Each row was made from one walk, in order. Every step used is in the known rows, and no mark comes twice. Write each row's walk.
Known rows
zotoles/tebegid/bobofo/puso: -4.717, 2.227, -5.653, -0.319, -1.350, 4.274, -1.663, -0.625, 3.773, -1.489, -1.541, -0.335, -2.576, 4.636, -2.429, 1.139, 2.916, -1.637, 7.564
puso/gizu/botok: -5.105, 0.744, -1.041, 2.814, 2.258, -2.107, -2.222, -4.848, -3.986, -0.732, 0.962, -2.315, 0.913, 0.500, 0.118, 3.768, -1.470, 2.347, -0.187
tebegid/bobofo/vude/zozo: -1.758, -1.238, -5.412, 5.387, 0.908, 2.244, -4.182, -3.350, -1.382, -3.806, 1.638, 1.572, -1.212, 0.612, -0.579, -1.138, 5.722, -0.206, 3.714
tebegid/bobofo: -2.898, 1.693, -2.313, 1.017, 0.903, 2.826, -0.327, -2.839, -2.251, -2.280, -0.293, -0.082, 0.579, -0.503, -1.749, 2.286, 1.824, 0.817, 5.225
zotoles/tebegid: -4.072, 1.303, -2.065, 3.623, -1.067, 0.314, -0.211, -0.518, 2.041, 0.429, -3.331, 1.024, -0.276, 1.333, 2.318, 0.259, 1.937, -1.592, 3.737
zotoles/tebegid/bobofo/botok: -3.618, 4.047, -3.445, 0.371, -1.596, 0.862, -0.020, -2.173, 3.510, -3.219, -1.635, -2.168, -0.261, 2.548, -3.021, 2.533, 2.508, 0.043, 5.863
botok/gizu: -4.386, 1.686, 0.588, 1.712, -1.013, -0.940, 0.787, -2.468, -4.033, 1.567, -0.460, -2.316, 0.816, -1.545, -1.111, 1.650, -1.650, 0.818, 2.451
bobofo/puso/gizu/tebegid: -7.585, -0.208, -1.999, 0.131, 1.262, 0.054, -0.627, -0.974, -1.899, 0.444, 0.736, -5.092, 2.410, 2.553, -0.315, 0.356, -4.182, -0.915, 4.902
fovaga/bobofo/vude/zozo: -2.687, -2.543, -4.012, 5.281, 0.381, 3.781, -2.760, -2.568, -0.205, -2.298, 1.175, 3.116, 0.642, 2.672, 0.019, -3.114, 5.922, 0.473, 0.625
bobofo/puso/gizu: -7.408, 0.545, -2.265, 0.835, 0.640, -0.366, -0.187, -0.801, -2.139, 1.728, 0.551, -1.932, 0.203, 5.447, -2.884, -0.005, -2.767, -0.206, 4.525
puso/gizu/fovaga/bobofo/vude: -3.674, -4.396, -3.399, 4.080, 0.633, 0.093, -1.390, -1.613, -4.209, -2.214, 2.332, -0.482, 3.768, 3.099, 1.610, -1.050, 2.031, -3.309, 4.398
puso/gizu: -6.342, 0.962, -1.301, 3.396, 1.129, -1.834, 0.952, -2.300, -3.976, 1.236, -0.272, -0.681, 1.871, 1.268, -0.819, 1.550, -2.365, 0.039, 3.550
bobofo/puso/gizu/botok: -6.567, 0.736, -2.532, 0.068, 1.378, -0.451, -3.297, -3.320, -2.092, 0.098, 1.795, -3.445, -0.726, 4.625, -1.888, 2.371, -1.515, 1.974, 0.655
vude/bobofo/botok/gizu/tebegid: -5.474, 4.484, -0.515, -0.356, -1.160, -0.209, 1.385, -5.715, -2.487, -0.968, 0.828, -8.178, 1.731, -2.208, -1.882, 3.343, -1.528, 0.664, 5.495
zotoles/tebegid/bobofo: -3.175, 2.420, -4.614, 2.415, -0.447, 2.435, -0.653, -2.296, 1.724, -2.392, -2.142, 0.561, -1.143, 0.472, -0.542, 2.298, 3.047, -1.360, 6.701
zotoles/tebegid/bobofo/puso/gizu/botok: -6.621, 2.223, -6.878, 0.110, 0.841, 1.508, -3.889, -4.449, 1.576, -2.754, 0.892, -3.165, -3.234, 4.780, -3.498, 4.513, 1.105, -0.217, 4.877
fovaga/bobofo/botok/gizu/tebegid: -5.406, 1.653, 0.765, -1.388, -1.609, 1.278, 1.916, -3.586, -0.855, -1.866, 1.144, -6.575, 4.624, -0.886, -2.474, 2.118, -2.307, 1.677, 2.410
gizu/fovaga: -1.427, -1.495, -0.048, 2.018, 1.292, 1.169, -0.225, -0.528, -2.702, -1.352, -0.187, -0.044, 3.774, -1.123, 3.731, -1.545, 0.171, -1.683, 3.082
gizu/botok: -2.166, 0.768, 0.193, 1.565, 1.240, 0.486, -2.368, -4.248, -1.978, -1.486, 0.244, -1.339, 0.057, -0.603, 2.326, 2.519, 1.749, 3.217, -1.012

Which walk is each row?
-4.999, -1.998, -2.210, 2.206, 2.307, 2.225, 0.877, -2.424, -4.470, -1.583, 2.012, 0.618, 5.321, 1.642, -0.714, -0.354, -1.371, -2.424, 3.861
puso/gizu/fovaga/bobofo
-5.201, 1.355, -2.664, -2.382, -0.766, 3.622, -0.624, -2.985, -1.845, -1.631, 1.532, -6.483, 0.301, -0.498, -2.785, 2.612, -1.858, -0.144, 6.463
botok/gizu/tebegid/bobofo/puso
-1.578, -1.762, -3.114, 2.836, -0.374, 1.311, -2.732, -2.995, -1.836, -3.950, 0.155, -3.968, 0.628, -1.783, 3.315, 1.432, 3.566, -0.584, 5.787
gizu/tebegid/bobofo/vude
-4.309, -1.650, -4.469, 3.551, 0.738, -1.373, -2.197, -3.283, -4.135, -3.304, 1.567, -5.033, 0.705, -0.518, 1.403, 2.688, 0.916, -1.717, 6.746
puso/gizu/tebegid/bobofo/vude
-6.621, -0.335, -0.909, 3.027, 1.655, -1.287, 0.593, -2.205, -4.169, -0.168, 0.035, -4.190, 3.706, -1.583, 1.745, 1.281, -3.944, -0.901, 4.047
puso/gizu/tebegid
-4.295, -0.892, -1.618, -2.442, -0.467, 4.820, 0.061, -1.534, -2.118, -0.598, 2.316, -2.064, 2.960, 3.062, -2.625, -1.225, -1.247, -1.857, 3.849
botok/gizu/fovaga/bobofo/puso
-2.680, -0.800, -2.575, 1.866, -1.615, 0.067, -2.121, -3.749, -4.004, -2.790, 1.346, -6.434, -0.166, -3.259, 1.306, 2.663, 1.389, -0.887, 5.848
botok/gizu/tebegid/bobofo/vude
-2.563, 1.187, 1.235, -0.360, -1.459, -2.046, 1.101, -1.972, -2.932, -0.642, 1.509, -5.163, 3.995, -0.861, -0.614, 0.004, -2.160, -0.327, 2.778
bobofo/botok/gizu/fovaga
-5.126, -0.229, -4.798, -0.984, 2.247, 2.357, -1.381, -1.853, -3.263, -2.447, 3.017, -2.067, 2.284, 3.713, -3.004, 0.360, -1.767, -3.106, 7.750
tebegid/bobofo/puso/gizu/fovaga
-2.877, -1.301, -4.563, 4.290, 0.005, 1.461, -3.587, -5.310, -3.105, -3.436, 2.731, -4.209, -0.251, -3.722, 0.288, 0.238, 2.010, -0.990, 3.962
botok/gizu/tebegid/bobofo/vude/zozo
-5.881, 2.221, -2.403, -0.284, 1.156, -0.833, 0.911, -4.031, -2.529, -3.637, 1.715, -6.891, 3.730, -0.079, -3.278, 3.492, -3.291, 0.287, 5.705
puso/gizu/tebegid/bobofo/botok
-2.011, -2.077, -0.840, 0.908, 1.329, 4.568, 0.539, -1.639, -2.324, -2.567, 0.762, 1.555, 5.033, 0.537, 1.211, -1.295, 1.630, -1.501, 3.234
gizu/fovaga/bobofo
-8.122, 0.277, -3.321, 0.102, 0.825, 3.290, 0.383, -1.534, -1.581, 0.330, 1.276, -0.241, 1.650, 7.001, -5.362, 0.753, -1.308, 0.040, 4.333
fovaga/bobofo/puso/gizu
-7.047, 0.079, -3.090, -0.792, 1.458, 3.113, -2.452, -4.474, -1.187, -0.914, 2.274, -1.585, 0.513, 5.893, -3.939, 2.990, -0.370, 2.491, 0.596
fovaga/bobofo/puso/gizu/botok
-7.785, 2.385, -6.722, 0.628, -0.288, 1.584, -1.439, -1.573, 1.393, -0.725, -0.288, -1.352, -1.703, 5.798, -4.489, 1.837, 0.031, -2.535, 8.518
zotoles/tebegid/bobofo/puso/gizu
-5.493, -1.153, -2.528, 0.394, 1.295, 0.124, -1.024, 0.160, -2.989, 0.265, 1.745, -2.105, 2.843, 4.208, -0.184, -2.127, -3.013, -3.151, 5.461
bobofo/puso/gizu/fovaga
-3.946, 0.818, -3.132, -2.051, 0.997, 4.645, -1.417, -1.585, 0.073, -2.899, 0.703, -3.938, 1.146, 1.203, -0.814, 1.201, -0.014, 0.195, 6.463
gizu/tebegid/bobofo/puso
-7.188, 3.070, -4.555, 0.357, 1.941, 1.618, -3.033, -6.389, -2.640, -0.451, 2.226, -3.728, -2.513, 4.499, -2.958, 3.717, 0.436, 1.352, 3.957
vude/bobofo/puso/gizu/botok
-6.875, 1.888, -4.710, -0.243, 1.201, 1.830, -0.423, -2.424, -2.383, -0.784, 1.643, -1.967, -0.209, 4.959, -5.832, 2.480, -1.418, 0.023, 6.952
tebegid/bobofo/puso/gizu
-5.677, 0.560, -3.344, 1.961, 2.347, 0.749, 0.303, -3.945, -4.377, -2.998, 1.017, -4.341, 2.923, -2.007, -0.837, 3.553, -2.940, -0.713, 6.531
puso/gizu/tebegid/bobofo
-4.053, 4.192, -1.239, -1.228, -1.616, -0.355, 1.161, -4.031, -2.226, -1.896, 1.634, -5.448, 0.807, -0.058, -5.897, 3.887, -0.902, 2.179, 4.715
tebegid/bobofo/botok/gizu
-4.002, -4.599, -5.096, 6.317, 2.116, 1.942, -2.856, -3.196, -3.510, -2.749, 3.742, 2.040, 3.590, 2.179, 0.550, -3.785, 2.186, -3.611, 2.441
puso/gizu/fovaga/bobofo/vude/zozo
-2.269, -0.230, -0.024, -0.912, 0.548, 3.054, 1.272, -1.539, -0.257, -3.302, 1.484, -1.217, 6.190, 2.260, -0.868, -1.044, 1.322, 0.306, 2.217
gizu/fovaga/bobofo/botok
